Each row was made from one walk, in order. Every step used is in the known rows, and no mark comes twice. Write each row's walk.
Known rows
sivo/gira/vopef/bupunav/kofogo: [  9  17 -31   9  20 -24  -7  16 -19  11 -51  15  -9   8  11   6  -2  24
 -17   6   2 -20  36  -5  11  11 -11   1   8 -25  -9 -38  12 -10  14 -15
 -17   5  21  19 -10]
sazur/besada/vopef/bupunav/gira/sivo: [ -5  20  -7 -17   9   4   6  -8  -2  16  -3  23 -35  42  -5 -12  17 -15
 -71  30   7   7  22 -12 -12 -48  -7 -31 -25   4   4 -19  45   7   0   9
  -1  26   5  -6   2]
sazur/besada/vopef/bupunav/gira: [-13  22  -4 -27   3   8   1 -25  -1   7 -16  32 -34  39 -12 -37  18  -6
 -54  31  10 -22  17  12 -24 -11   3 -38  -6   9  -6 -27  59  23  -5   0
  13   8 -14 -16   2]
sazur/besada/kofogo/vopef: [-38  19 -11 -36  -2 -26  16 -32 -23   0  -3   4  -5   2  15  -8   9   4
   3   7  24   7 -24 -28 -12  18  -4  17   0  -8 -24  14   8  -8 -34  -3
 -30  21  -1 -27 -12]
sivo/gira/bupunav/vopef/kofogo: [ -2  30   1  15 -41   0   1  21  24   9  17 -14  18  23  -4  -9 -17  18
   3   5 -55 -26 -21   8 -14  -6  19  35  17  -7  14   4  -1  22   9  15
  31  -7  22   9   2]
gira/vegi: [  8  17   1   2  18  -2  -9  10 -10 -10  15 -11  10 -13 -15  -1  15  -2
  11   6 -12   1  -3   9 -10   1 -27 -10   0  32 -12  13 -10  -4  24 -23
 -29 -11  17  13   7]
bupunav/vopef/sivo: [-16 -11 -10  25  19  11  -9  35  28   1  21 -46  16 -18 -16   2  17   0
   4   1 -24  -5   4   2   5  27  34   0   1  -1  -8  16   2  -2   3  -8
  11 -27 -18  11  -8]
besada/kofogo/bupunav/vopef: [-24  13  27  -5  26 -12  16  24  17  -6 -21   6  16 -15 -11  -9  49  24
  -9  -4  12 -22 -18 -23 -12   6  42  32  32  24 -11   5  -6   8   0   0
  -3  26 -21  21 -15]
vopef/kofogo/bupunav/gira/vegi: [ 23 -32  28 -17 -30  12 -24   4  11   8 -11   1  11  -1   5  29  32  23
  -4  -2 -13   6  -8  18 -19 -14 -19 -13  13  20   0   9 -15  49  19  14
   4  27  13 -10  15]
bupunav/gira/vopef: [ -8  -6 -31 -18   9  27 -33   4  -4 -20 -25  10  -5  16   6  25   1  -2
   5  11  21   8  43   1   3   7  -2 -21   3   7  15   5   6 -24  25  -8
 -10  -8  -9   0   5]
besada/vopef/kofogo/bupunav: [ 21 -15  40   4   1   3  -5  39   6  22 -21  -2  -2  27   1   3  24  22
 -12   1   8  -2  10   2  -7  -6   2  33  22   6  16   4 -12  60   0  11
   5  15 -20   7  -9]
kofogo/bupunav/gira/sivo: [ 12  -9  13  11  14  17  19   8   4   4  -5   2   0  -2  18  23  19  -1
 -17 -21  17  22   1  -1   9 -32  -4  -5  11  15  11  12 -14   3  10   3
  14  40  10  10  11]
besada/kofogo/bupunav/gira/vopef/sivo: [-12 -52  -2 -32  10  13 -32   0  21 -21 -26  -1   3 -31   6  70  10   0
  -9  16  41  32  20 -18  29  -4  26  -7  -6   3 -20  -9 -21  13   8  39
  -2  32  -3 -18  -2]
vegi/gira/bupunav/vopef: [  5  32  14   7 -32  25   5   3  22 -20  25  20   9   5 -18 -37   0 -13
   6   8  -7 -37 -24   3 -28  -3  41  -4  -3   5  16  13   1 -13 -25 -11
  29 -22  13  -8  18]
bupunav/gira: [-11   6 -10  -3  -1  18   5 -12   0 -10  -4   5  -5  18   4  -7   1  -6
  18   1   8  -3  13  24 -15   9   6 -29   6  21   8  -4   7  -6  16 -12
  17  -7 -16   0   1]
sivo/gira/vegi: [ 19  29  -7   7  14  -8   8   3 -28 -21   9 -10  16 -11  -6  -9 -22   2
  30  10 -30 -12   2  15  17   1 -30 -11  -8  21 -15  -4   4  -9  24  -3
 -24  -7  35  16   8]
sivo/gira/bupunav/kofogo: [ 29  39 -16  17   0 -34  34  -9  -2  -7  -4  23   0   8   3 -22 -27  -3
  -2   7 -14 -14 -15   9   1   5   8  13  -3 -13  -7 -26 -11   9 -23   1
  21 -10  46  26  -4]
bupunav/kofogo/vopef/sivo/gira/vegi: [ 39 -18 -28  11   4 -44  -5  -2  -5  -6  20 -16   6 -43  14  30 -34  14
   5   3 -40  12 -12  -7  38  23  -1 -11 -32 -34 -59  -9  -8  22 -16  12
 -33 -10  29  -9  -3]
sivo/gira/vopef/kofogo/bupunav: [  3 -16   2   2 -12  13 -16  29  -7  13 -42  -9  21  10  28  37  -4  34
  21  -8   4   1  24   1  34  -9 -22  37  24 -16  12   7 -17  13  21   5
  -4  23  14   3   8]
besada/vopef: [  9  20   3   7  36  -1   1  29 -11 -13   0   1 -12  25 -10 -17  -3   2
  -9  15  14  -7  20  -2  -1   8   9   6   1  16   8   3  17  14   8  -8
 -13 -18 -24  16 -17]
kofogo/vopef/besada/sazur: [-13 -41  -8  -9 -17  -2  -1 -31 -19  19  23   4  -1 -14  -4   8  14   8
  16 -51 -23 -11 -45   7 -10  21   3 -23   5  -7  40   8   6 -20   2 -28
 -11 -21 -29 -15   3]
vegi/gira/bupunav/kofogo/vopef: [ 38  10   8   3 -47 -17   7 -30  -4 -11  17  46  -5  -2   8 -15 -19  -4
  -5 -10  19  -9 -35  -9 -17   8  17   7 -15 -29 -10   6 -16  12 -60   0
   9 -10  27 -21   7]
gira/bupunav/vopef/besada/kofogo: [-44   0  19 -30   2   4 -15 -17  22  -5  33  25   8   0 -32 -15  19 -19
 -19 -10 -12  -9 -60 -19 -22 -19  28  26  16   3  22   3  -7  -7   5   8
   9  -5   6   6 -15]
besada/kofogo: [-28  21   5 -18  22 -14  24  -9 -16 -13 -10 -10  -9   0  -2 -12  12   3
  18   6  23   5   6  -9 -13  12   3  15  10  20  -6  -2 -12  -8  14  -1
 -12  15   0   9 -20]
sivo/gira: [  6  35 -16  24  14  -5  31  -3 -26 -12  -9  -6   3   5   2 -19 -27  11
  37   0  -5 -15  12  19  19  12 -11  -1   9  12  -3  -9   7 -14   9 -17
   8  -6  11  21  -3]
sazur/besada/vopef/sivo: [ -5  -3 -22  -3  34 -10   0  13   8 -10  -6 -16 -12   4 -17  -4   0 -26
 -16  42   6  15  12 -10  18   4   9 -19 -31 -12 -12   0  19  19 -29   3
   9 -20 -11 -12  -1]
vopef/sivo: [-10 -18 -13  19  22   6   1  12  13  -3  15 -35   6 -21  -7  13   3  -5
  21   1   2  26  14  16   8  19   0  -4  -1   8  -3   4 -16   1   7  -6
  14 -21   2   0  -9]
kofogo/bupunav: [  5  -5  20  14  20   1  13  13  -1   7 -16   2  18  -6   0  -7  35   9
  15 -22  20  -4  -7  12 -11   7  -3  20  35  26   5   7 -15  12  -6 -19
   9   9  -3  15   1]
kofogo/vopef/gira/bupunav: [ 18  -2  12  13 -54   0   2 -32  15  10  37  -4  20 -10  16 -14 -24 -20
  17 -33   4  16 -16  19 -22  12  -5  28   8   1   0  15 -15 -12 -23  -3
   6 -14 -10 -15  -2]
sivo/gira/vopef/kofogo: [ -2   1 -24  -1 -12  13 -19  29 -19   1 -31 -25   6  26  18  37 -35  23
  25  10 -12   2  40  -3  25   6 -25  25   9 -16  16   4 -11  -9  32   8
  -8   0   9   4  -1]
kofogo/bupunav/vopef/besada/sazur: [-15 -30  13   8   9   3   6   5  13  20  -6  16  30 -26 -14 -11  63   9
  -8 -42 -40 -45 -47  -7  -6   7  35 -24  21   1  47   0   4 -14  12 -27
  25 -11 -30  18  12]
vopef/kofogo/bupunav/gira: [  1 -24  22  -4 -34  20  -2   2  12  19 -30   4   1  21  15  18  31  28
   2 -14   3   1   5  19 -15   0   0   2  30  14  22   0 -16  47   4  12
  35  29 -10  -6   1]
sazur/besada: [-23  31 -23  -1  16  -9  23  -3  -5   1 -18  -2   7  10  -2 -31  22 -13
   9  13   5 -10  -3  -1 -12   3 -18  -4   1   3  -4  12   9 -11 -20 -37
   6  -3   3   2   4]

Which walk is each row?
[ 35  24   3   3 -28 -11  16 -16   7 -15  -2  43 -14  -6  -1 -28  -9 -19
  -5  12  15 -17 -22   0 -19   2  17 -10 -15 -10   2 -10 -29   0 -43  -7
  33  -8  42  -1  15]	vegi/gira/bupunav/kofogo
[-10  13 -22  33  14   5  14  24  12 -10  10 -40  14 -19  -4  -7 -23   9
  24   9 -36 -19  11  12  23  23  32  -6  -1 -15 -17  -3  12  -5   5   6
  17 -17  -3  13  -1]	bupunav/vopef/sivo/gira
[ 13  15   3  15  -7   5 -12  21  22   7   7 -19  26 -22  -6 -18   5  -3
   2   2 -40 -26  17  -6 -17  16  -6  -7 -12   8 -22  16   3 -37  26 -13
 -13 -19 -26  24   7]	bupunav/vopef/gira/vegi
[  0  17  21   9  29  -3  -4  17 -13  14   2   7 -24  29 -24 -30  18  13
 -28   2  12 -13  22  18 -21  -3   4   0  16  27  14 -24  26  21  14 -15
  -9  -3 -17   9 -17]	besada/vopef/bupunav
[  3  13  14 -11  10  17  -8  -4  -1   3  -3  24 -35  39 -17 -22  10  10
 -35  19   9 -12  29  25 -32 -10  20 -33   9  23  15 -30  40  25  17   1
   5   7 -24  -7 -12]	besada/vopef/bupunav/gira
[ -9  17   1 -22  -6  -7   2  20   0  10 -26  -4 -19  48   5 -13  13   9
 -24  34 -10  -2  11 -15  -8  -3 -15  11  -9 -15  12   3  18  28  -9   5
   7  -8 -11   0  -3]	sazur/besada/vopef/kofogo
[-25 -36  23 -35  11  15 -13 -45   1  -2 -23  45 -10  -2   5   2  27  -2
   3 -20  30   3 -26   4   1 -18   4 -13  27   8   8 -17  -3   9   3  19
  17  39 -13  -6  -2]	vopef/besada/kofogo/bupunav/gira
[  4  -3  22 -11   2 -11  -1  20   3  21 -38   4  -5  28   3  -6  36  13
 -30  21   3  -7  -6 -12  -7 -14  -9  22   8 -11   5   6  11  54 -27   4
  10  19  -7  -8   7]	sazur/besada/vopef/kofogo/bupunav
[ -5 -32 -13  17   0   0 -13  -3   7   5  33 -38   4 -23   0  24  -6   2
  22 -25  12  28  -4  11  11  29   8   7   2  -1 -13  15 -11  20 -15  -5
  -6 -17 -12 -28  -9]	kofogo/vopef/sivo
[-17 -22 -14   2   6   4  14 -23 -12  15   4   5   2 -12 -15  -5  19  -6
  14 -24 -29 -11 -21  12 -10  12   0 -44  -1   8  53  -6   1 -29  24 -32
   7 -24 -13  11  11]	vopef/besada/sazur
[ 21   2 -14  18  37  -2   9  18  -6 -27   7 -18 -10  -2 -12   2 -53  -4
  14  31  -6  10  30  11  41   7  13  -9 -21  -4 -20 -19  19  24  -1  22
   7 -11  -6   4  -3]	besada/vopef/sivo/gira
[ 44  -2  -6  11  37  -8 -12  23  -9 -29  23 -25  -4 -23 -20  11 -53  -6
  -2  35 -28  11  15   7  47  -6  -6 -23 -38   5 -35  -8  13  28  19  23
 -20 -19  12   5   8]	besada/vopef/sivo/gira/vegi
[  1  49  -5  19  -9  -3  20  10  14 -15  22  -1  22  14 -20 -29 -22   1
   9   3 -36 -34 -24  11  -4  -6  27   9   8   5   0  -2   7  -3  -5  -4
  20 -20  21  15   2]	sivo/gira/bupunav/vopef
[ 16   2 -16  24  -3   3  17  -7  13 -21  36 -22  13 -23  -5   8 -47 -23
  23   9 -14  20 -10  31  15  -6  12   1  -9   7  -3 -11 -14  18  -6  12
  33 -20  44  -4  10]	vopef/sivo/gira/bupunav
[-26  -9   8   3  -1  18 -25  -4  34   6  34  18  19   9 -31 -25  20 -22
 -12 -20 -24 -11 -52   8 -20 -14  18   9  28   1  39  11   4  -1   2 -12
  22 -32   3  11  -6]	gira/bupunav/vopef/besada
[ 30   5  -5  18  12  -4   8   8   6 -29  37  -6  -5   5 -21   1 -61 -26
  -4  31 -10  21   0  17  30 -14  23  -1 -27   1  -6 -16   6  36 -12  32
  18 -24  25   1   1]	besada/vopef/sivo/gira/bupunav
[-30 -30  37 -23  30  -1  -5 -24  -9  12 -18  28   0 -15  -7  -1  41  -1
  12 -23  28   6 -37  -2   8  -9  -6  20  34  10  13 -10 -17   4  -4   2
  -1  27  -4   7 -12]	vopef/besada/kofogo/bupunav
[ 17 -12   2  27 -22  -1  19  -7  -1  20  32 -29  -3 -11  33  10 -29  -8
  10 -41   2  31  19 -11   9  -2 -28  34  -6 -13  -7  21 -16 -47   2  -1
 -20  12 -17   1 -10]	kofogo/vopef/gira/sivo
[-30  -4  10 -28 -22  -3  10 -30 -10  24  25   4 -32   7  16  34   5  16
 -39 -30  27  25  -5 -11 -18 -28   5   1   6  11  -4 -10   8   5  18  34
 -28  54   8 -22 -26]	besada/kofogo/vopef/bupunav/gira/sivo
[ 20   7  12  16 -30   5  17 -17  24  -2  17  -1  15  -9   1 -29 -23 -35
  15 -14   4   9   7  23 -29  -1 -14  13   0  11  17   0 -19 -26  -7  -7
  28 -19   1  13  11]	vopef/gira/bupunav
[ 22  -9 -17  19  21  -7  -8   7  -6 -21  23 -38  12 -42  -8  16 -35  -8
  29  17 -26  17   5  15  33   8 -21 -27 -20  12 -35  -3  -3  -3  17   9
  -8 -14  36  -3   8]	vopef/sivo/gira/vegi
[-12  32   0 -11  23  -9   4   1 -14  16 -13  18 -26  30 -17 -41  28  -3
 -42  28  15 -18   8   5 -27 -15  -7  -7  -3   7   2 -24  47  14  -8 -14
  -5  -4 -12  -4  -4]	sazur/besada/vopef/bupunav
[ 30 -12   6   5 -30  -2 -11 -21  -4  12  24 -13  18 -31  12   1 -15  -5
  21 -22 -13  14   5   2  -5  16 -32   4  -7   2 -25  22  -3 -26   9 -10
 -33  -7 -20 -12   6]	kofogo/vopef/gira/vegi
[ -1 -31   9  -5  -8  19 -37  43   7  19 -34 -13  18  10  12  48  36  28
   2 -11  15  15  13 -11   1  -3 -20  43  32   2  18  15 -29  21  15  -5
  -4  14   0   3   5]	gira/vopef/kofogo/bupunav
[  3   6 -11  -6   0  29 -24  14 -19 -23 -26  11  -8  -1   0   8  -8  -4
  27  16  34  -9  33  -6  11   2 -10 -10 -10  -3   9  12  -8 -42   6 -18
 -14 -17  -2 -13  25]	vegi/gira/vopef
[  8  -3   6  22 -30   3   8 -23   1  18   8 -15   8 -11  25 -10 -23  -3
  33 -33   6   9  19  16  -7  31 -14  15   9 -13 -10  11  -9 -27  -8  -8
  -6  -7 -40  -7  -8]	kofogo/vopef/gira
[-38  34 -13 -30  13 -25  26 -15 -15 -13 -27   2  -6   0  -2 -19  14 -11
   3  26  19   3  -7 -22 -10   5  -9  -3  -6   6 -15  -7   1 -14 -19  -1
  -4  19  11   3 -10]	sazur/besada/kofogo
[ 16  -3  25  39   1  12  24  41  30  25  -8 -20  24 -24  16  -1  19   1
 -13 -33 -14  -3   9 -19  10 -14   3  28  16  -4  -1  13 -18 -41   6  -7
  17  19 -29  33   4]	kofogo/bupunav/vopef/gira/sivo
[ -3  36 -12 -11  30 -11  10   7 -14 -13 -14  12 -12  28  -8 -34   3 -14
 -21  36   7  -9   9 -13  -1  -4  -4  -7 -17  -1  -5   4  25   7 -17 -13
  -5  -9 -13   5   2]	sazur/besada/vopef
[  8   3   2  30  -2   6  33   4   4  15   6 -30   0  -7  19   2 -16 -22
   6 -21   0  26  35 -10   2  -9 -28  13  -7  -3   6  10 -27 -57  22  -4
   7   5 -11  26   1]	vopef/gira/sivo
[ 40 -21  34 -24 -20  11 -36  20   6   5  -6  14  -2  18  -6  24  11  21
 -29  17 -15   3   3  -3  -7 -28  -2 -14   7  19  -3   6   3  72  18  32
  -7  27 -10   0   5]	besada/vopef/kofogo/bupunav/gira/vegi
[-31 -12 -19 -28  29   1 -27 -16 -31 -20 -28  22  -8  -4  -1  21 -26   0
  24   1  21  11   7 -18  47  -5 -19   4   3 -20   8 -16   3 -44  27  18
 -29  10   6   8  -8]	sivo/gira/vopef/besada/kofogo
[-31   7  17 -19  -4 -20   3 -25 -22  26  17   3 -17   1   2  -5  25  27
  -8 -22  28   3 -12   8 -31   7   7  28  23  22  -6 -14   3  14   4   3
 -39  29  -4 -26 -31]	besada/kofogo/vopef/bupunav
[ -3 -36 -20   1 -10 -35   7 -27 -11  26   3  21 -11 -13   7   5  24  12
  -4 -39 -32 -17 -43 -12  -6  32   9 -32 -10 -38  25  -6  -5 -10  -9 -25
  -5 -15 -22   3 -10]	bupunav/kofogo/vopef/besada/sazur
[ 35 -24  -1   7 -44 -15  -3 -24  21  -9  42  14 -10 -28   7  13 -22 -16
  -2  -3  13  10 -34  -2  -2  11  34  -4 -35 -35 -19   3 -30  24 -67  12
  18 -21  38 -34   9]	vegi/gira/bupunav/kofogo/vopef/sivo
[-28   5  29 -27 -26  18 -14 -30  17 -21  21  43  -4  -3 -27 -23   0 -21
  -8  -2   5 -24 -58 -17 -11 -22  39  -4  -1 -17  23   0  -3 -21 -17  14
  15  -4  12 -16   8]	vegi/gira/bupunav/vopef/besada/kofogo
[  1 -10  11 -28 -22   6  -7   4  10  13 -42  21 -13  44  11   0  23  15
 -31  28   3  -6   3  -8  -5 -21   4  -9  -3 -14   1   2  25  59 -23  25
  31  27 -20 -10   8]	sazur/besada/vopef/kofogo/bupunav/gira
[ 21 -16 -15   9  -8  -8 -18  -2 -14 -12  49 -31  17 -41  -2  33 -46   4
  30  -6 -25  22 -12  15  36  11 -16 -12 -20  -4 -48   7  -2  16   1  14
 -34  -7  29 -25   2]	kofogo/vopef/sivo/gira/vegi
[-14  -6  -3  -3  20  12 -38  20 -11  12 -14  -3  -5   7 -10  14  29  15
 -11  -5  23  -3  27   9 -17  -7 -20   6  31  19  22 -13   6 -19  32 -31
 -25  -6   6   0  -6]	gira/vopef/bupunav
[-31  -2  16 -35 -28  -2  -6 -47 -13  10   7  19 -24  12   8   4  13  28
 -12 -14  27   0  -2  12 -37   3  15  -9  21  18 -11 -23  19  17   6  16
 -18  37 -12 -33 -32]	besada/kofogo/vopef/bupunav/gira
[ -6 -34 -19 -16 -21  27 -26 -23 -21  -7 -17  27  -7 -17  -4  15  -3 -17
  25 -10  -1 -21  -1 -10  14  -2  -5 -58 -21 -22  52  -3  -9 -67  20 -23
  -2 -22 -13 -11  34]	vegi/gira/vopef/besada/sazur
[-28 -35   4   0   4  10 -27 -27 -14  14  24   7  -2   9   5   0  13  -2
  25 -49   7  12 -36  12   2   8 -18   6  27  -8  17  14   5 -10  -4 -23
 -22 -10 -17 -20  -7]	kofogo/vopef/besada
[-14 -15 -17  -8  -4  18 -32  37  -2  15 -24 -26   2  23  11  40  13  23
  11   2   3  14  27 -10  -1   9 -21  32  14  -6  24  18 -24  -2  31  -6
 -15 -10  -3   1  -3]	gira/vopef/kofogo
[ 32   1 -26  25   4 -32  24  -2  22 -11  10  -5   4 -18   5   1 -44 -14
  -1  16 -23  10 -13   8  20   7  20  -3 -26 -22 -21 -21 -20  21 -31  16
  40 -17  51  10   1]	vopef/sivo/gira/bupunav/kofogo
[ 13  19  -9  12   9  -6  28   5   4   7 -13  -9 -13  13  16 -19 -23 -34
 -29  24   6  22  31 -30  18 -24 -25   0 -39 -26  -8  12  15 -41  -8   7
  -2   0 -21  21   7]	sazur/besada/vopef/gira/sivo
[-36  -9   4 -14  18 -26  13  10  34   1 -23 -15  23 -36  -5   4  50  -2
 -22  19   5  -5 -26 -35  11   3  40  10  -3 -15 -36   2  -5  11 -34  17
  14  24   3  -5  -4]	sazur/besada/kofogo/bupunav/vopef/sivo
[ 33  27  -4 -10   4 -15  -3  -6  -2  -9 -10   9  -1  -7   1 -35 -14 -29
 -18  40 -17   2  26 -16   0 -10 -30 -25 -40 -12 -22   2  22 -21 -10   0
 -14 -11 -16   9  20]	sazur/besada/vopef/gira/vegi
[  0  21 -31   5  25   8  -6  24 -24 -17 -22  -6   8   7   6  13 -32  12
  31   6   9  -6  33   0  34  13 -15   8   4  -3   1  -4   3 -36  22  -8
 -20 -14  11  12   5]	sivo/gira/vopef
[  7  19   5  13  -3  21  25   9 -16  -7   7  -2 -16  -4   2   0  -8 -11
   7  -6  18   9  10 -10   7 -23 -19 -11 -19  -2   9  18 -13 -40   1 -12
   1  11  17   3  19]	vegi/gira/sivo
[ -2  -4  13  -1 -24 -17  31 -20 -10  10  23 -24  -7 -17  31  20 -29  -4
   4 -29  19  41  14 -34   6  -7 -16  31 -15 -12 -18  11 -24 -48   5  27
 -28  35 -20   0 -16]	besada/kofogo/vopef/gira/sivo
